Each row was made from one small tree. The marks that hang from a mark follow it in brackets, in the order of their numbers. Every link used is in the known rows. Write each row's tree.
Known rows
k749{k613{k804{k824 k977{k915}}}}: [ 1.56  0.66 -7.71 -0.43 -2.48  2.83 -0.10  2.68  2.03  5.67 -2.61 -2.52
 -1.33 -1.22 -1.57  2.55 -5.32 -2.92  4.98]
k749{k613}: [ 2.87  1.05 -4.20 -1.97 -1.89 -1.06  3.27  1.75  0.24  6.36 -0.52 -0.70
  0.25 -3.16 -2.67 -1.71 -4.46 -1.64  2.87]
k613{k804{k824 k977}}: [ 1.02  2.51 -4.59 -1.47 -0.70  3.20  0.47  3.93  1.22  4.47 -2.26 -1.24
 -0.40 -0.75 -0.24  0.26 -6.13 -1.36  5.88]
k804{k613}: [ 0.59  2.74 -4.37 -2.20  1.74  0.23  2.17  2.73  1.20  5.01 -0.10 -0.38
  0.67 -3.26 -0.72 -1.68 -6.89 -0.07  3.89]
k749{k613{k804{k824 k977{k915{k246}}}}}: [ 1.31  2.10 -8.82  0.54 -3.21  3.54 -0.11  1.18  1.36  5.52 -2.10 -3.56
 -2.03 -0.45 -2.03  2.78 -6.85 -2.36  5.88]
k977{k613{k749 k804{k824}} k915}: [ 3.03  1.34 -6.26 -0.72  0.53  1.22  1.78  3.81  2.08  4.49 -2.03  1.80
 -4.38 -1.60  2.65  2.12 -5.97 -0.40  1.33]
k804{k824 k977{k613{k749} k915}}: [-0.87  1.35 -8.12 -0.61  1.98  3.46  1.71  2.07  1.27  5.31 -3.00 -0.60
 -3.58 -1.49  1.42  3.29 -3.86 -2.74  1.48]
k246{k915{k977{k613{k749 k804{k824}}}}}: [ 4.07  3.20 -1.71 -1.26  0.55 -0.84 -0.26  4.10  2.52  5.08 -2.04  1.99
 -2.20 -3.21  3.37  3.41 -6.86 -1.94  4.53]
k804{k613 k824}: [ 0.89  3.56 -5.28 -2.19  1.46  2.34  1.55  4.10  0.76  3.37 -2.40 -1.13
  1.43 -2.43 -0.03 -0.20 -7.82 -0.25  3.33]
k977{k613}: [ 1.40  1.56 -4.80 -1.35  0.35  0.06  4.40  1.53  0.24  6.23 -0.38  0.50
 -2.30 -4.02 -0.55 -2.46 -5.16  0.06  2.13]
k824{k804{k613{k749} k977{k915}}}: [-2.52  2.71 -3.41 -1.77  3.18  0.86 -0.42  4.53  1.83  5.78 -2.12  0.01
 -1.82 -1.14  1.02  3.86 -4.78 -3.12  4.61]
k613{k804}: [ 3.00  1.90 -2.97 -1.52 -1.10 -0.77  2.73  3.00  1.18  5.48  0.35  0.83
 -1.15 -2.39 -0.59 -2.38 -6.21  1.17  4.96]
k246{k915}: [ 2.76  3.21 -3.20 -1.99 -0.68 -0.98  2.71  0.86  1.31  5.73 -1.20 -0.90
 -0.74 -3.18 -0.77 -1.98 -6.86 -0.98  4.54]
k749{k613{k804{k977}}}: [ 1.35  0.75 -3.71 -1.71 -1.66  0.27  0.53  2.43  1.70  6.86 -0.37 -1.19
  0.17 -2.00 -1.61 -0.66 -4.46 -3.06  6.00]
k613{k749 k804{k824}}: [ 3.97  2.78 -2.56 -2.62  0.41  0.60  1.53  4.89  1.02  3.34 -1.82  1.64
 -0.61 -0.40  1.84  0.15 -6.05 -0.52  2.80]
k977{k915{k246 k613{k749}}}: [ 2.19  2.01 -7.03  0.14  1.46 -1.36  1.64 -0.22 -1.10  6.22  1.53  1.41
 -2.93 -1.44  0.92  1.86 -3.95  1.54  2.47]
k977{k613{k749} k915{k246}}: [ 0.95  2.18 -7.43  0.14  0.74  0.22  3.82 -0.47  0.82  6.20  0.05  0.53
 -5.19 -2.30  0.52  0.63 -5.38  0.23  1.44]
k749{k613{k804}}: [ 3.84  0.78 -3.13 -1.88 -2.47 -1.44  1.83  3.04  1.28  6.14  0.05  0.21
 -0.13 -2.78 -1.45 -1.71 -5.42 -1.14  4.30]
k977{k915{k246 k613{k749 k804{k824}}}}: [ 3.82  2.81 -6.74 -0.05  0.68  0.49 -0.42  2.35 -0.31  4.22 -0.31  1.77
 -2.84  0.09  2.58  3.59 -6.17  1.66  3.39]
k824{k613{k749} k804}: [ 0.55  2.95  2.84 -1.22  1.95  1.07  1.86  6.20 -0.15  4.32 -2.02  3.08
 -0.17 -0.30  1.26  0.72 -5.56 -2.92  2.93]
k804{k613{k749} k977{k915}}: [-2.31  1.58 -6.69 -1.40  3.31  1.45  0.14  1.69  2.44  6.00 -0.40 -0.89
 -1.15 -1.84  0.54  2.30 -4.35 -2.47  4.22]

Write each row's tree
[-1.84  3.89 -8.68 -0.57  2.20  4.33 -0.52  1.48  1.47  3.93 -2.31 -2.64
 -1.20 -0.07  0.78  3.86 -6.90 -2.34  4.18]
k804{k613{k749} k824 k977{k915{k246}}}
[ 2.93  3.04 -2.30 -2.48  2.69  0.59 -3.12  3.88  1.25  4.96 -1.91  1.65
  0.41  0.16  4.31  2.76 -5.29 -2.95  5.92]
k246{k915{k613{k749 k804{k824 k977}}}}
[-0.56  2.16 -5.09 -2.10  2.56  3.21  1.87  2.97  0.73  4.65 -3.00  0.17
 -1.33 -1.19  1.88  1.10 -3.89 -3.27  1.90]
k804{k824 k977{k613{k749}}}
[-1.79  2.59 -7.58 -1.30  3.16  3.57 -0.26  2.89  2.22  4.04 -2.63 -1.61
 -0.45 -0.86  0.98  3.63 -5.27 -3.01  3.44]
k804{k613{k749} k824 k977{k915}}
[-0.98  1.08 -3.97 -1.92  2.51  1.04  2.42  1.69  1.12  6.55 -0.61  0.61
 -2.09 -2.14  1.10 -0.23 -2.89 -2.91  2.67]
k804{k977{k613{k749}}}
[ 0.57  3.99  0.32 -3.26  2.95 -1.26  1.02  6.21  0.90  4.54 -1.72  2.27
  0.18 -1.89  1.54  0.76 -5.96 -1.74  3.15]
k824{k804{k613{k749}}}
[-1.86  2.37 -3.62 -2.61  3.78  1.17  0.31  2.72  2.06  5.39 -0.43 -0.06
  0.91 -1.63  0.86  0.41 -4.30 -3.20  4.42]
k804{k613{k749} k977}
[ 1.96  1.64  0.96 -0.72  1.52  1.19  1.29  4.81  1.40  4.39  0.40  3.10
 -0.04 -0.21  1.74 -0.83 -6.05 -1.72  3.94]
k824{k613{k749 k804}}
[ 2.59  3.68 -5.15  0.87 -1.61  0.95  1.28  2.82  0.38  4.91 -0.61 -0.23
 -2.93 -3.27  0.25  2.08 -8.00  0.92  5.31]
k915{k246 k977{k613{k804{k824}}}}
[-1.88  2.85 -5.75  1.53  1.48  6.52  0.46  1.51  0.39  3.82 -2.46 -1.88
 -1.41  1.66  0.38  3.71 -6.59 -3.55  3.84]
k804{k824{k613{k749}} k977{k915{k246}}}
[ 1.26  3.60 -3.94 -3.08  3.21  1.56  1.26  4.49  0.97  2.85 -2.43  0.57
  1.54 -1.46  1.55  0.73 -6.30 -1.62  1.92]
k804{k613{k749} k824}
[ 2.66  1.17 -1.72 -0.71  0.83 -2.42  1.47  3.65  1.73  6.71  1.46  3.16
 -2.93 -4.14  1.71  1.57 -4.06 -0.06  3.95]
k915{k977{k613{k749 k804}}}
[ 5.28  3.24 -0.95 -1.30  1.43 -2.49 -2.83  4.27  0.72  5.20 -0.57  2.74
  0.09 -2.22  3.73  4.81 -5.37 -0.59  5.57]
k246{k915{k613{k749 k804{k824}} k977}}
[ 3.53  0.49 -4.71 -0.65  1.60 -2.33  0.09  2.63  0.51  6.27  1.68  3.36
 -2.70 -1.59  2.31  1.91 -3.55  1.56  3.07]
k977{k915{k613{k749 k804}}}
[-1.81  1.63 -4.89  0.83  2.34  5.90  0.54  3.01  0.83  4.01 -2.69 -0.84
 -0.92  0.98  0.64  3.57 -5.09 -4.04  3.14]
k804{k824{k613{k749}} k977{k915}}
[ 4.95  2.41 -0.71 -2.65  1.92 -3.50 -0.98  3.04  1.17  6.05  0.75  3.62
 -0.52 -1.53  3.73  0.17 -5.13 -0.33  4.92]
k246{k915{k613{k749 k804}}}
[-0.59  2.94 -4.25  0.04  2.10 -0.20 -0.77  2.14 -1.22  6.64 -0.52  0.86
 -3.24 -0.04  1.14  4.66 -3.57 -0.88  4.85]
k824{k804{k977{k915{k246 k613{k749}}}}}
[ 0.73  1.99 -9.00  1.06 -0.98  0.89  4.25 -1.18  0.31  6.22  0.00 -1.11
 -5.17 -3.31 -1.23 -0.35 -6.67  1.18  2.42]
k977{k613 k915{k246}}
[-2.77  1.70 -8.21 -0.32  1.69  2.32  0.74  1.08  2.14  6.18 -0.52 -2.52
 -0.92 -2.83 -1.45  1.33 -5.78 -1.42  5.00]
k804{k613 k977{k915}}
[-2.37  2.93 -7.60  2.57  0.10  7.20  0.87  1.14 -0.01  4.15 -2.44 -3.28
 -1.56  0.48 -1.42  2.64 -8.01 -2.49  5.25]
k804{k824{k613} k977{k915{k246}}}
[-1.64  1.35 -3.80 -0.87  1.84  0.87  1.59  3.35  1.22  6.93 -2.32  1.06
 -4.95 -1.80  1.18  3.14 -3.19 -2.84  2.60]
k824{k804{k977{k613{k749} k915}}}
[ 0.77  1.11 -7.77  0.65 -3.06  1.23  0.46 -0.13  1.79  7.23  0.15 -2.83
 -2.64 -1.36 -2.45  1.24 -5.87 -1.86  6.53]
k749{k613{k804{k977{k915{k246}}}}}
[ 0.19  1.37 -7.49 -0.62  2.84  1.95 -0.45  2.19 -0.56  5.50 -1.55  0.16
 -1.25 -0.40  1.66  4.32 -2.38 -1.17  2.66]
k804{k824 k977{k915{k613{k749}}}}
[ 1.12  2.77 -3.94  0.26  0.91 -1.57  2.69  0.53 -0.13  6.53  1.10  1.02
 -3.12 -3.71  0.20  1.63 -4.67  0.03  3.27]
k915{k246 k977{k613{k749}}}
[-0.77  1.35  0.12 -0.37  2.36  2.85 -0.29  4.24  1.74  5.12 -0.17  1.81
  0.11  0.60  1.60  0.33 -5.00 -3.76  5.39]
k824{k613{k749 k804{k977}}}
[ 2.05  2.58 -3.21 -0.29 -0.24 -1.88  2.17  0.61  1.72  7.46 -0.24 -0.20
 -2.47 -5.66 -0.38  0.89 -6.25 -0.91  4.90]
k246{k915{k977{k613}}}
